What can hang from each mark:
J_221: J_62
J_402: J_49 J_221 J_500
J_975: J_402 J_816
J_62: J_49 J_975
J_500: J_62 J_816
J_816: J_221 J_975
J_49: J_816

Each row was made from one small tree. Brackets hold a mark, then the marks that hang from it, in the order of their numbers. Every link used is in the known rows. Write each row's tree.
Known rows:
(J_975 (J_402 J_221)): [-28.1 -10.7  34.2  17.1 -42.8 -41.5  -9.8  22.5  38.8  15.4 -11.7  19.9
  12.8  19.8  45.9   9.9]
(J_816 J_221 (J_975 J_402)): [ 18.7 -14.5 -21.6 -16.2 -64.3  52.4   7.1 -24.5   0.9  25.3  40.8   6.8
  -8.4 -20.8  52.0  -9.1]
(J_402 J_49 J_221): [-28.5 -19.1  45.7  45.8 -17.6 -53.4  -7.0  47.8  -2.2 -22.6 -59.3  37.2
  26.2  19.4  59.1 -16.4]
(J_816 (J_221 (J_62 J_49)) (J_975 (J_402 J_500))): [ 45.7  19.8 -30.2 -10.9  11.1  34.8  -2.3 -48.8 -14.5  31.8 -17.9   3.5
 -19.4   9.7   7.9  24.5]
(J_221 (J_62 (J_49 J_816) (J_975 (J_402 J_500)))): [ 12.9  29.2   3.3   5.5  49.2 -32.4 -17.7  -0.3   9.3  16.6 -38.6 -20.1
 -22.1  34.2 -76.3  20.5]
(J_62 (J_49 J_816) J_975): [-49.8   2.2   3.5  -2.0  23.7 -34.2   3.5  13.2  -8.8 -12.7  -6.1 -19.6
 -18.0   1.3 -51.7 -20.4]
(J_500 (J_62 J_49 (J_975 J_402 (J_816 J_221)))): [ 20.7  35.3 -19.6 -16.9  66.3 -10.5  21.2 -30.7  15.2   5.4  50.6 -39.5
  -7.9 -43.4 -41.8  23.5]
(J_816 J_221): [-17.0 -23.0 -39.8 -18.9 -16.3  27.1  13.8  29.7 -10.2   3.6  12.9   8.6
  -2.3  -0.7  69.7 -22.3]
(J_500 (J_62 (J_49 (J_816 J_221)) J_975)): [-29.2   4.8 -30.7 -15.1  69.4  -6.1  31.6 -21.1  -6.8  -7.3  48.5 -33.9
  -3.9 -22.3 -53.5  -1.1]
(J_62 J_49 J_975): [-39.8   6.8   2.8   5.3  22.7 -50.7   3.8  25.4  -7.1 -13.7 -21.1 -15.0
 -36.7   1.9 -18.4 -38.4]
(J_402 (J_49 (J_816 J_975)) J_221): [-34.9 -24.1  50.4  36.9 -40.4 -26.0  -9.4   9.5 -26.3 -16.6 -31.8  40.7
  41.2  -0.8  21.5  -6.1]
(J_500 J_62 (J_816 J_221 (J_975 (J_402 J_49)))): [ 47.8 -21.1 -11.7 -10.8   2.8  64.4  24.2 -48.2  16.2 -19.1  76.6  -4.9
  18.1 -26.5   4.4  -1.8]
(J_221 (J_62 J_49 (J_975 J_816))): [-10.8  33.9  -9.4  -6.0  62.4 -43.1 -10.5  33.5 -25.1  -2.8 -42.0  -9.2
 -45.8   0.0 -43.5  -0.1]
(J_221 (J_62 (J_49 J_816) (J_975 J_402))): [ -7.2  22.9   1.9   5.3  35.9 -21.9  -7.1   2.9  23.4  12.9 -22.6 -26.9
 -47.0  28.1 -76.9  16.0]
(J_816 J_221 (J_975 (J_402 J_500))): [ 38.8  -7.1 -20.0 -15.8 -48.9  40.2  -6.1 -27.2 -16.0  28.2  23.8  14.2
  19.2 -14.8  53.3  -3.6]
(J_49 J_816): [-65.7 -19.4  -3.1 -13.5 -30.9   2.5   0.9  46.6 -12.8 -15.6   0.1   7.2
  17.2   7.4  18.6 -11.2]
(J_975 (J_402 J_49 (J_221 J_62) J_500) J_816): [ 56.0  30.7  47.2  33.5  22.0 -49.4 -39.2  22.2   1.6   8.1 -75.4  31.7
  44.9  17.7  16.4  51.7]
(J_816 (J_975 J_402)): [-19.6  -6.9  14.9  -2.4 -79.6  10.0  -4.4   5.6   1.4   4.1  11.6  10.2
  -8.1 -12.4  37.3 -18.3]

Write each row's tree:
[  6.4  -0.6  45.9  42.4 -10.1 -24.3 -16.4  16.9  36.5   5.8 -49.2  16.3
  14.0  41.2  -6.1  36.1]  (J_975 (J_402 (J_49 J_816) (J_221 J_62)))
[-40.3  -7.6 -27.3 -22.3  -4.9  37.8  19.8 -35.4 -30.8  -5.0  13.1  -2.5
  -5.8 -15.1   0.9   2.1]  (J_62 (J_49 (J_816 J_221 J_975)))
[-19.4   1.3  10.4 -11.9 -31.7  10.3  -1.9 -17.5 -15.3  -0.3  34.9   0.7
  45.2 -18.0 -13.1  15.5]  (J_49 (J_816 (J_975 (J_402 (J_500 J_62)))))
[ 29.4 -13.6  -2.8   8.2 -17.3  34.0  -8.1  -7.0 -53.2 -13.3 -19.0  23.7
  54.3  -8.4  28.6 -10.4]  (J_402 (J_49 (J_816 J_221 J_975)) J_500)
[ 41.2 -10.2 -21.3 -25.0  23.8  27.8   7.3 -17.5  27.7  -0.8  50.9  -5.8
  40.5   3.7  15.9  16.1]  (J_975 (J_402 (J_500 J_62 (J_816 J_221))))
[-10.4  16.9  14.9  10.7   6.0 -42.4   0.2   3.0  32.3   2.4  -9.2 -28.0
 -38.6   5.1 -30.9 -15.8]  (J_62 J_49 (J_975 J_402))
[-19.3  12.7  15.0   2.9   7.7 -26.3  -0.4  -9.6  30.8   3.0   6.5 -32.8
 -21.3   4.7 -64.6   1.8]  (J_62 (J_49 J_816) (J_975 J_402))
[ 44.5  -9.4  -3.8  10.4 -57.4  52.1   7.1 -24.2   1.8   7.8  15.9   7.1
  -1.1 -18.4  50.2 -12.6]  (J_816 J_221 (J_975 (J_402 J_49)))
[ 15.2 -30.7  46.3  17.0 -46.0   0.6 -11.8 -13.7  19.8 -17.2   7.2  30.1
  19.9   4.6  18.1 -11.3]  (J_500 (J_816 (J_975 (J_402 J_49 J_221))))
[ 30.4 -34.3 -23.1 -31.9 -42.7  68.2   4.8 -31.8  12.9   5.0  64.7   9.0
   0.2 -11.0  28.5 -13.1]  (J_500 (J_816 J_221 (J_975 J_402)))
[ 49.7  28.9  18.1  20.0  19.1 -25.5 -24.1  42.8   7.5   4.5 -34.2  -6.8
 -26.6   2.1 -30.5   3.6]  (J_221 (J_62 (J_975 (J_402 J_49) J_816)))
[ 10.4   6.2 -45.6  -7.1  56.8   1.8   9.0   7.7  -9.2  16.8 -15.8 -12.1
 -53.5  15.1 -12.2 -12.4]  (J_816 (J_221 (J_62 J_49 J_975)))
[ 49.4  -9.2  30.8  16.7 -12.6   0.2 -17.0  17.5  27.1 -28.0 -25.5   9.2
  37.1  26.4  21.8  -5.9]  (J_975 (J_402 J_49 (J_500 J_816)))
[-45.6  -6.3 -32.3 -20.7  20.7  25.6  22.1  -9.7  -8.9  -9.2   0.8  -9.5
  -2.6   4.9   5.3   9.1]  (J_62 (J_49 (J_816 J_221)))
[-48.1   1.8 -31.7 -22.7  31.8  28.8  37.5 -42.1 -26.6 -14.5  43.8 -14.7
   8.2 -30.2 -15.8  12.3]  (J_500 (J_62 (J_49 (J_816 J_221 J_975))))
[ -0.8  16.8  -9.7  -7.9  27.6 -32.8 -20.8  63.3 -28.9   5.8 -22.4   4.6
 -30.2  -3.7 -18.2 -13.0]  (J_221 (J_62 (J_975 J_816)))
